What can hang from each mark
J_24: J_804 J_819 J_920
J_861: J_920
J_920: J_364 J_426 J_618 J_933
J_214: J_920
J_804: J_166 J_933
J_819: J_24 J_68 J_166 J_214
J_364: J_920
J_434: J_618

Known rows, with every way that one mark hangs from another
J_434[J_618]: [  4.2  14.8 -25.5 -25.1 -17.6  -4.0  18.6 -53.0   8.6  13.6 -13.0  21.7
 -20.6 -59.6  51.2  -3.1  44.3   1.1  25.6   3.4  -0.4]
J_920[J_364 J_933]: [-52.3  -1.1 -22.8 -22.4 -12.1  -6.0   9.1 -39.4  26.4 -26.3  -4.5  22.6
 -22.8 -57.7  -5.7  -9.1  44.7 -18.3   7.4  -0.7  -8.1]
J_920[J_364 J_426 J_618 J_933]: [-37.6  20.5 -13.5 -28.4  18.1 -11.2   7.4 -42.7  21.5 -53.6  -7.7  18.8
  17.5 -70.0 -41.1  -8.8  45.8 -28.0   0.6  -3.7 -24.2]
J_861[J_920[J_364]]: [-47.4  -2.5 -28.3 -31.4   2.5 -14.2   7.0 -56.8  27.2 -16.0  -6.8  37.3
 -10.3 -45.7  29.3 -20.1  37.9  -9.6  -6.8  -8.1  -5.4]
J_24[J_819[J_214]]: [ -8.5 -20.2 -16.9   8.8 -13.3  15.8  -0.3 -25.3  11.8  22.7  23.9  20.5
 -27.6  -2.4  23.4 -12.8  15.4  14.7  11.3  13.7   1.4]
J_364[J_920[J_618]]: [-18.0  -4.6 -21.7 -21.1  12.6  -4.4  18.6 -59.7  16.4  -1.5  10.2  31.7
  29.9 -53.2   3.9 -18.0  21.4  -3.5  15.9  14.1 -26.9]
J_819[J_24 J_68 J_166 J_214]: [-13.7 -48.1 -15.9  44.9 -46.1  27.0  22.9   9.3 -12.3  32.0  22.8  28.7
 -32.7  45.8  57.1   2.8 -25.0  10.3   7.7   6.8  58.8]
J_24[J_804 J_819[J_166 J_214] J_920[J_364 J_618]]: [-10.5 -26.7   3.0  16.4  42.7   0.5   7.6   4.6  -4.9  28.6  58.1  22.4
 -29.0  32.6 -10.4 -44.1 -13.4  39.0  -9.6  20.0  -0.4]
J_920[J_426]: [-12.7   5.0 -15.0 -29.3   6.6  10.4  13.8 -51.3  29.8  -0.5 -13.4  20.3
   2.4 -53.9  11.5  16.3  19.5 -14.8  15.2   4.0   4.6]
J_819[J_166 J_214]: [-23.9 -19.4 -20.8   2.8 -31.5  14.0  20.4 -24.8   5.3  26.4  16.8  23.9
 -37.1   1.9  45.8   7.8   0.6  10.1   7.4  11.2  30.5]
J_920[J_364 J_618 J_933]: [-42.7  11.4 -19.3 -24.4  -1.9 -15.3   6.2 -42.0  16.6 -36.2  -1.6  25.0
   3.6 -63.2 -25.5 -25.6  51.8 -14.6   3.2   2.5 -27.7]
J_861[J_920[J_364 J_933]]: [-65.1   3.0 -33.2 -32.9  -3.5 -14.2  10.1 -56.7  32.3 -31.2  -4.9  34.5
 -15.3 -51.6  12.3 -22.1  40.2 -26.3  -5.6 -18.6 -11.1]
J_819[J_24[J_804[J_933]] J_68 J_166 J_214[J_920]]: [-28.2 -70.4   0.3  26.6  -6.2  31.6  35.5  43.5  -3.9  56.4  31.1  16.1
 -21.8  69.1  37.9 -10.6 -63.2  34.6  20.9   2.1  72.5]
J_24[J_920]: [ -5.7  -6.0 -16.2 -27.0  13.4   4.8  14.8 -54.9  18.0  35.1  12.3  34.4
 -17.8 -45.2  33.5 -20.0   9.0   0.5  18.6  14.7  -4.0]
J_24[J_804[J_166 J_933] J_819[J_214] J_920]: [ -7.2 -43.1   4.5  12.9  57.1  10.1   2.1  21.9  15.2  77.8  61.4  22.0
 -12.9  21.8 -24.8 -41.2 -39.3  41.2   5.1  31.8   0.7]
J_819[J_68 J_166 J_214]: [-14.5 -32.0 -13.7  26.8 -47.0  25.8  15.5  -8.8  -1.4  19.4  19.5  32.6
 -24.9  20.8  51.5   4.1 -10.3  11.9   5.3  11.1  36.1]
J_24[J_819[J_166 J_214] J_920[J_364 J_618 J_933]]: [-25.3 -22.1 -10.7  19.9  22.3   1.5   7.9  -5.8 -12.9   4.9  58.0  28.7
 -32.6   6.1 -12.6 -42.6   8.9   9.8  -6.2  11.4 -14.6]
J_214[J_920[J_364 J_426 J_618 J_933]]: [-38.9   5.9 -17.2 -46.6  30.5   1.7  18.4 -36.3  19.4 -38.8 -14.0  10.4
  16.0 -54.6 -22.0 -13.8  36.1 -10.4  11.9 -13.4 -18.6]
J_364[J_920]: [-26.7 -13.7 -26.2 -20.9   4.7   5.3  21.7 -57.1  26.4   6.4   6.4  29.6
   4.6 -50.7  25.8  -2.5  13.6  -5.9  20.3  10.6 -11.0]
J_364[J_920[J_618 J_933]]: [-35.7   1.1 -26.4 -21.1   9.2  -5.6  20.8 -58.0  20.0 -17.2  12.7  29.1
  28.5 -60.2 -12.6 -19.1  24.8 -17.6  18.2   4.1 -34.0]
J_861[J_920]: [-33.5  -0.3 -31.7 -33.6  -3.7  -5.1  12.2 -67.1  29.8   7.4  -4.5  36.4
  -2.3 -41.1  40.0 -13.1  24.7  -9.5   2.5  -8.7  -3.6]
J_861[J_920[J_364 J_426 J_618 J_933]]: [-53.7  20.6 -24.7 -40.1  24.0 -19.9   6.0 -60.6  27.5 -54.5  -6.9  29.8
  22.9 -61.9 -17.9 -21.9  42.8 -34.2 -11.8 -21.6 -24.0]

Rows
[ -1.7 -45.3  -7.3  29.6  11.8  14.5  10.4  16.2   0.1  57.8  29.9  26.3
 -16.1  46.4  28.1 -28.8 -47.2  29.6   3.3  13.9  41.4] : J_819[J_24[J_804[J_166] J_920] J_68 J_214]
[-17.3 -47.1 -12.1  19.1  15.6  34.5   4.1  25.5  17.5  34.0  28.0   6.3
  -4.6  47.8  -8.6 -26.2 -20.7  38.4   7.1   3.1   8.0] : J_24[J_804[J_166] J_819[J_68 J_214[J_920[J_933]]]]
[-17.5 -37.8 -11.2  35.4 -10.5  27.2  29.1   5.3  -9.2  20.9  35.0  28.0
 -31.3  32.8  36.7  -3.0 -43.3 -13.3   7.3  -5.1  53.2] : J_819[J_24[J_920[J_426 J_933]] J_68 J_166 J_214]
[-24.1  -6.9 -16.6 -41.0  16.3  -1.2  15.8 -36.3   9.2  -9.1  -9.1  20.1
   6.4 -41.5   7.7 -28.3  40.7  16.6  13.2   2.4 -15.2] : J_214[J_920[J_364 J_618]]
[-25.5 -42.2   1.1  -9.3  26.4  19.0   9.8  14.3  24.6  47.9  33.4   8.2
 -14.3  22.3   2.3 -27.3 -24.1  38.7  25.1  10.6  15.6] : J_24[J_804[J_933] J_819[J_214[J_920]]]
[  0.7 -12.8  -7.4  -1.4  41.8  -3.8  -2.6 -31.8   0.5  11.4  35.7  32.3
  -8.5 -30.1 -11.8 -48.2  31.0  14.5   0.4  21.6 -36.2] : J_24[J_819 J_920[J_364 J_618]]
[ -4.3 -57.1  11.6  30.4  37.3  28.7  17.7  23.1   7.2  70.4  63.1  31.3
  -9.6  31.7  -6.7 -28.3 -48.8  27.9  10.9  24.6  13.4] : J_24[J_804[J_933] J_819[J_68 J_166] J_920]
[-15.5 -38.2  -6.5   1.2   2.9  27.4  21.2  11.7  11.9  18.8   0.4   6.8
  -8.7  43.4  40.4  -4.7 -37.5  19.7  20.5 -11.4  57.9] : J_819[J_24[J_804] J_68 J_214[J_920[J_426]]]
[ -9.0 -24.3 -18.2  -0.6  -2.2   2.6  16.3 -25.2   1.3  42.6  23.5  29.2
 -40.1   2.7  55.2 -21.9 -14.7   6.9  17.7   8.6  33.7] : J_819[J_24[J_920] J_214]
[-12.9 -30.6 -15.2  -9.0 -30.9  26.0  10.7 -18.6   9.1  11.1   1.6  24.8
 -11.0   6.4  58.9 -15.3  -2.5  20.6  23.6   0.2  25.6] : J_819[J_68 J_214[J_920]]
[-11.2 -34.7 -16.5  26.8 -43.6  17.0   9.5  -7.1   0.3  18.0   9.4  28.3
 -22.0  19.9  52.5  -8.6  -9.7   6.9  15.2   4.7  44.0] : J_819[J_24 J_68 J_214]
[-24.9   7.2  -4.5 -26.6  74.3 -12.3   9.1 -17.3  24.1  -2.1  15.0  16.2
  19.9 -38.1 -63.1 -31.4   1.9   0.5 -10.7   8.5 -23.7] : J_24[J_804[J_166] J_920[J_364 J_426 J_618 J_933]]
[-10.1 -30.7   1.6  18.8  10.3  -3.7   4.5   7.8  -8.4  12.2  28.9  29.1
 -12.6  30.9  19.9 -48.8 -24.7  25.3   2.7   8.3  30.8] : J_819[J_24[J_804 J_920[J_364 J_618]] J_68 J_214]
[-33.6   9.2 -21.8 -26.3  26.4  -1.8  22.3 -58.6  25.3 -32.1   6.6  21.7
  40.9 -67.0 -26.3  -5.2  19.7 -30.2  15.8  -2.8 -31.1] : J_364[J_920[J_426 J_618 J_933]]
[-22.1 -36.3 -22.2  22.9 -28.5  14.5  27.6  -5.4  -6.0  40.0  19.4  21.6
 -45.8  26.2  50.5   6.9 -13.6   8.3   9.7   7.6  53.5] : J_819[J_24 J_166 J_214]
[-42.7  -1.9 -25.8 -25.4  17.4   7.3  24.4 -56.3  35.6 -22.6   3.0  19.3
  13.4 -63.3  -5.1  10.4   9.8 -33.4  19.6  -5.6 -14.6] : J_364[J_920[J_426 J_933]]
[-38.3 -11.6 -26.6 -33.4 -17.6  12.8  18.6 -31.1  19.3   6.1  -0.7  14.8
 -25.7 -17.7  37.8 -12.5  11.2   4.8  26.7  -9.1  14.7] : J_819[J_214[J_920[J_933]]]
[ 15.6 -10.8 -11.0  -3.6  36.1   5.1   3.8 -39.0   3.0  33.9  37.9  32.1
   3.6 -25.1   1.2 -42.3  18.2  14.6   9.9  20.9 -34.1] : J_24[J_819 J_920[J_618]]
[-15.9 -29.1  -9.6   6.3  23.0  20.6  14.4  -1.9  -5.8   2.5  28.4  12.0
 -15.7  17.4   2.1 -12.1   8.5  24.6   1.2   2.9   4.8] : J_24[J_819[J_166 J_214[J_920[J_364 J_426 J_618]]]]
[ -1.1 -27.3  -7.2  17.2   9.6   0.9   9.9 -15.1 -10.6   8.7  19.1  39.1
  -0.4  -9.4  18.2 -42.0   3.7   4.6   5.1  12.1   6.2] : J_819[J_24[J_920[J_364 J_618]] J_68]
[-17.4  14.7  -7.6 -28.2  23.1  -9.4   4.5 -46.3  15.9 -35.9  -9.6  21.9
  20.6 -62.9 -22.9  -7.7  41.0 -10.3  -2.3   7.7 -18.9] : J_920[J_364 J_426 J_618]
[ -0.6 -21.2  -4.3  -8.7  45.0  11.6   8.3 -23.9  23.1  52.7  34.8  21.0
 -20.3  -2.5   4.8 -30.1 -10.7  23.4  15.4  16.3  -8.3] : J_24[J_804 J_819 J_920]
[-42.5  -2.2 -22.8 -41.3  12.9  -2.8  16.7 -34.2  14.3 -22.7  -8.2  17.9
   4.7 -48.1  -7.5 -29.8  42.1   0.5  14.9  -7.9 -22.7] : J_214[J_920[J_364 J_618 J_933]]
[ -7.1 -17.2 -13.4  -3.7  13.6   6.2  16.8 -26.3   6.2  29.6  18.9  22.8
 -30.0  -2.7  42.2  -8.9 -19.8  -3.6  16.9   3.4  36.1] : J_819[J_24[J_920[J_426]] J_214]
[-18.7 -56.6   9.1  43.0  -3.8  28.8   9.6  35.6   8.1  47.8  54.2  21.5
 -14.1  50.8  -0.3 -14.3 -42.2  33.4   9.3  20.6  30.8] : J_24[J_804[J_933] J_819[J_68 J_166 J_214]]
[-34.1  16.0 -19.3 -36.2  27.7 -18.4   3.5 -61.1  23.9 -40.5  -8.5  32.4
  24.2 -55.6  -2.4 -20.2  40.0 -19.2 -14.1 -11.9 -18.8] : J_861[J_920[J_364 J_426 J_618]]
[-14.5 -41.6 -19.8   9.8  -2.8  31.9  20.9  -5.1   0.1  40.4  30.9  15.1
 -37.8  30.5  35.8  -6.2  -3.1  29.9  12.9   6.4  17.2] : J_24[J_819[J_166 J_214[J_920]]]
